Each row comes from the steps of one path. Every step used is in the known rows, and no mark comes twice. Write the path behind each row, first mark first.
Known rows
piraz > nelale > kagum > gedi > nudokeb > gifa: [ 2.91 -1.53 -0.34 -0.10 -1.52  1.04 -2.04 -2.09  0.80  1.15  0.38 -1.88
 -1.32  1.79 -1.30  0.31  2.86 -2.80]
nudokeb > nelale > kagum > gedi: [ 1.52 -1.22  0.59  0.31 -3.23  0.87 -0.47 -2.19  2.30  0.39  0.20  0.38
 -1.24  2.01 -0.94 -0.90  0.79 -3.13]
gedi > nudokeb: [ 1.51 -0.79 -0.70 -0.43 -0.80 -0.14 -0.71 -0.51  0.08  1.02 -1.07 -1.69
 -0.40  1.15 -0.34  2.43 -0.11  0.77]
gifa > nudokeb > kagum > gedi > piraz > nelale: [-0.20 -2.72  1.14  1.69 -0.62  4.58  0.24 -1.39  0.80  3.47  0.87 -0.87
 -0.37  2.80 -1.85 -4.18  1.76 -6.50]
gifa > nudokeb > nelale > kagum: [-1.30 -0.58 -0.74  1.80 -2.28  2.87  0.43 -1.12  1.69  0.83  0.73  0.06
  0.07  3.11  0.44 -1.40  0.17 -3.06]
piraz > gedi: [ 0.78 -1.02  1.53  0.05  0.69 -0.79 -0.21 -0.06 -0.08  0.62 -0.34  0.54
  0.47  1.14 -2.06  0.83  0.43  2.97]
nelale > kagum > gedi > nudokeb: [ 1.90 -1.36  1.25 -0.41 -1.18  2.06 -2.27 -1.90  3.20  1.21 -0.12 -1.20
 -2.25  2.78 -0.76  2.91  0.34 -2.05]
piraz > nudokeb > nelale > kagum: [ 1.60 -1.12 -0.83  0.58 -2.76  2.89  0.24 -1.55  2.06 -0.08  0.77  0.61
 -0.30  3.07 -1.39  1.53  1.63 -1.82]
kagum > gedi: [-0.03 -0.73  1.33  0.10 -0.68 -1.11 -0.84 -1.29  1.08  1.28 -0.58 -0.71
 -0.96 -0.42 -0.99  0.27  0.06 -3.47]
kagum > gedi > nudokeb: [ 1.36 -1.44  0.56 -0.31 -1.19 -1.27 -1.54 -1.76  1.10  2.12 -1.56 -2.15
 -1.20  0.56 -0.96  2.40 -0.02 -2.60]
kagum > gedi > piraz > nelale: [ 1.54 -1.65  1.47 -0.24 -1.81  0.16 -1.30 -2.32 -0.72  1.92  1.31 -0.14
 -0.86  0.11 -2.75 -3.30  2.28 -4.60]
kagum > gedi > nudokeb > gifa: [ 1.97 -1.05 -0.09  0.17 -0.92 -3.86 -2.39 -1.70  0.03  2.82 -1.91 -1.62
 -0.87 -0.86 -0.79  2.06 -0.02 -2.32]
nudokeb > kagum > gedi > piraz: [ 1.97 -2.52  2.36  0.30 -0.33  2.24 -0.31 -1.06  1.44  2.80  0.06  0.78
 -1.20  1.41 -2.11 -2.63  0.54 -3.28]
gifa > nudokeb: [-2.57  0.03 -0.22  1.59  0.19  1.27  0.06 -0.15  0.19  1.48  0.02 -0.65
  0.50  1.15  0.60 -0.48 -0.68 -2.72]
gedi > kagum: [-0.80 -1.73  0.63 -0.87 -1.53 -0.75  1.95 -0.09  0.44  0.32 -0.46  0.44
 -0.43 -0.53  0.20 -1.14  0.10  1.52]
kagum > gedi > piraz > gifa > nudokeb: [-0.65 -0.83  1.36  1.01 -0.89  2.11 -1.53 -2.41 -0.75  3.00  1.34  1.82
 -0.40 -0.07 -0.25 -1.62 -1.72 -6.68]
gifa > nudokeb > piraz > gedi > kagum: [-1.89 -2.19  1.92  1.31  0.74 -3.38  0.66 -1.96 -0.15  2.89 -0.28  0.20
  0.93  1.52 -2.07 -1.96  0.30  0.44]
piraz > nelale > kagum > gedi > nudokeb: [ 2.32 -1.89  0.27 -0.37 -1.86  3.43 -1.34 -2.15  1.71  0.64  0.74 -2.25
 -1.65  2.89 -1.58  0.68  2.81 -2.99]
nelale > kagum: [ 0.61 -0.07  0.75 -0.06 -0.01  3.21 -0.93 -0.30  2.11 -0.78  1.32  0.69
 -1.13  2.30  0.14  0.68  0.47  0.30]

Write each row's path
[-0.40 -1.46  0.95  1.63 -3.09  2.07 -1.06 -2.59  1.64  2.64  1.28  0.75
 -0.74  2.93 -1.26 -2.91  0.28 -5.76] => gifa > nudokeb > nelale > kagum > gedi > piraz
[ 2.45 -1.20  0.86  0.14 -3.63  3.04 -0.85 -3.07  0.71  0.97  1.80  2.98
 -1.18  1.47 -0.72 -2.15 -0.44 -4.33] => nudokeb > nelale > kagum > gedi > piraz > gifa
[ 0.17 -1.22  0.49  1.38  0.16  6.12  0.22 -0.90 -1.04  2.47  1.83  2.81
  0.38  1.69  0.51 -2.82 -1.66 -3.44] => gedi > piraz > gifa > nudokeb > kagum
[ 0.93  0.15 -0.09  0.35  1.19 -1.39 -0.43 -2.39 -2.13  0.50  0.85  1.85
  0.51 -0.95  0.29 -0.99 -1.01 -1.70] => nudokeb > piraz > gifa
[ 2.08 -1.86 -0.15 -0.06 -3.43 -2.07 -0.56 -2.54  0.83  2.26 -1.84 -1.82
 -0.91  0.72 -1.49  1.12  0.22 -3.20] => kagum > gedi > nudokeb > nelale
[-1.48 -1.95  0.93  1.98  0.30  3.41  0.41 -0.57  2.30  3.06 -0.86 -1.17
 -0.34  2.51 -0.27 -1.18 -0.20 -5.42] => gifa > nudokeb > kagum > gedi
[ 1.28 -0.72 -0.24 -0.26 -0.84  4.43 -0.04 -0.71  0.76 -1.20  2.08 -0.59
 -0.63  2.60 -0.70 -1.36  2.93 -0.90] => piraz > nelale > kagum
[-1.22 -1.03  0.26  1.73 -2.80  2.17 -0.32 -2.00  2.38  1.85  0.28 -0.35
 -0.63  2.88 -0.32 -1.24  0.16 -5.59] => gifa > nudokeb > nelale > kagum > gedi
[ 2.49 -2.02 -0.35 -0.03 -0.10  2.98  0.48  0.01  1.31  1.66 -1.56 -1.55
 -0.61  2.60 -0.24  1.54  0.41  0.89] => gedi > nudokeb > kagum
[-0.86 -1.29  0.70  1.76  0.12  0.46 -1.40 -3.15  0.93  2.04  1.38 -1.53
 -0.33  2.64 -1.76 -2.70  2.27 -6.42] => gifa > nudokeb > piraz > nelale > kagum > gedi
[ 2.57 -3.01  1.72  0.19 -0.85  3.42  0.26 -1.28  0.76  2.36  0.70 -0.09
 -0.98  1.88 -2.83 -3.98  2.36 -4.16] => nudokeb > kagum > gedi > piraz > nelale
[ 1.84 -0.83  0.20  0.09  0.40  0.05 -0.69 -2.45 -0.10 -0.23  1.92 -0.48
 -0.24  1.98 -2.01 -2.79  3.22 -1.47] => nudokeb > piraz > nelale > kagum
[ 2.23 -1.12  0.75 -0.41 -1.33  4.03 -1.07 -1.30 -0.18  0.00  3.19  1.01
 -0.79  2.41 -1.96 -3.39  2.84 -1.19] => gedi > piraz > nelale > kagum
[ 2.21 -2.17  1.81  0.24 -0.33  4.46 -0.03 -1.51  0.47  2.52  0.65  2.23
 -0.96  0.91 -0.90 -2.28 -0.72 -4.28] => nudokeb > kagum > gedi > piraz > gifa
[-0.18 -0.77  1.89  0.92 -0.96  5.21 -2.41 -2.50  1.42  1.99  2.46  2.17
 -1.38  2.30  0.02 -0.70 -1.22 -5.82] => nelale > kagum > gedi > piraz > gifa > nudokeb
[ 1.35 -0.07  0.46 -0.22 -0.59  2.62 -0.79 -1.20 -2.14  0.83  2.07  3.24
  0.09 -0.55  0.22 -1.74 -1.49 -1.43] => gedi > piraz > gifa
[ 2.84 -2.84  1.32 -0.05  0.62  1.83  0.36 -0.03  1.11  2.13 -1.64 -0.72
 -0.01  3.38 -2.32  2.13  0.65  3.87] => piraz > gedi > nudokeb > kagum
[ 1.31 -1.28  0.70 -0.07 -1.23  3.44 -0.73 -1.71  1.66 -0.16  1.53 -1.06
 -1.41  2.19 -1.40 -1.22  2.93 -3.66] => piraz > nelale > kagum > gedi
[ 2.15 -1.42 -0.35  0.38 -3.03  0.29 -0.16 -1.95 -0.63  1.66  1.16  1.56
  0.26  1.13 -2.78 -1.28  1.31 -2.09] => gedi > piraz > nudokeb > nelale
[ 2.42 -2.04  0.35 -0.19 -0.93 -3.25 -1.54 -3.53 -0.35  2.44 -0.77 -2.75
 -0.72  0.71 -2.69 -0.21  2.28 -3.98] => kagum > gedi > nudokeb > piraz > nelale
[-1.43 -1.38  0.01  1.91  0.82  4.24  1.19  0.42  1.49  2.03 -0.35 -0.67
  0.38  2.67  0.42 -1.37 -0.35 -2.58] => gifa > nudokeb > kagum
[-1.75 -0.61 -1.11  1.80 -2.15  0.49  1.02 -0.93 -0.18  1.45 -0.36 -0.51
  1.00  1.28  0.21 -2.04 -0.23 -3.29] => gifa > nudokeb > nelale
[-0.93 -0.19 -1.14  1.55 -2.03  5.63  0.61 -1.60  0.07  0.55  1.34  2.04
  0.44  2.09  2.09 -0.86 -1.79 -3.96] => piraz > gifa > nudokeb > nelale > kagum
[ 2.84 -1.17 -0.98 -0.23 -3.22  1.65 -0.45 -1.63  1.50  0.43 -0.33 -0.69
 -0.86  2.98 -0.37  1.37  0.65  0.46] => gedi > nudokeb > nelale > kagum
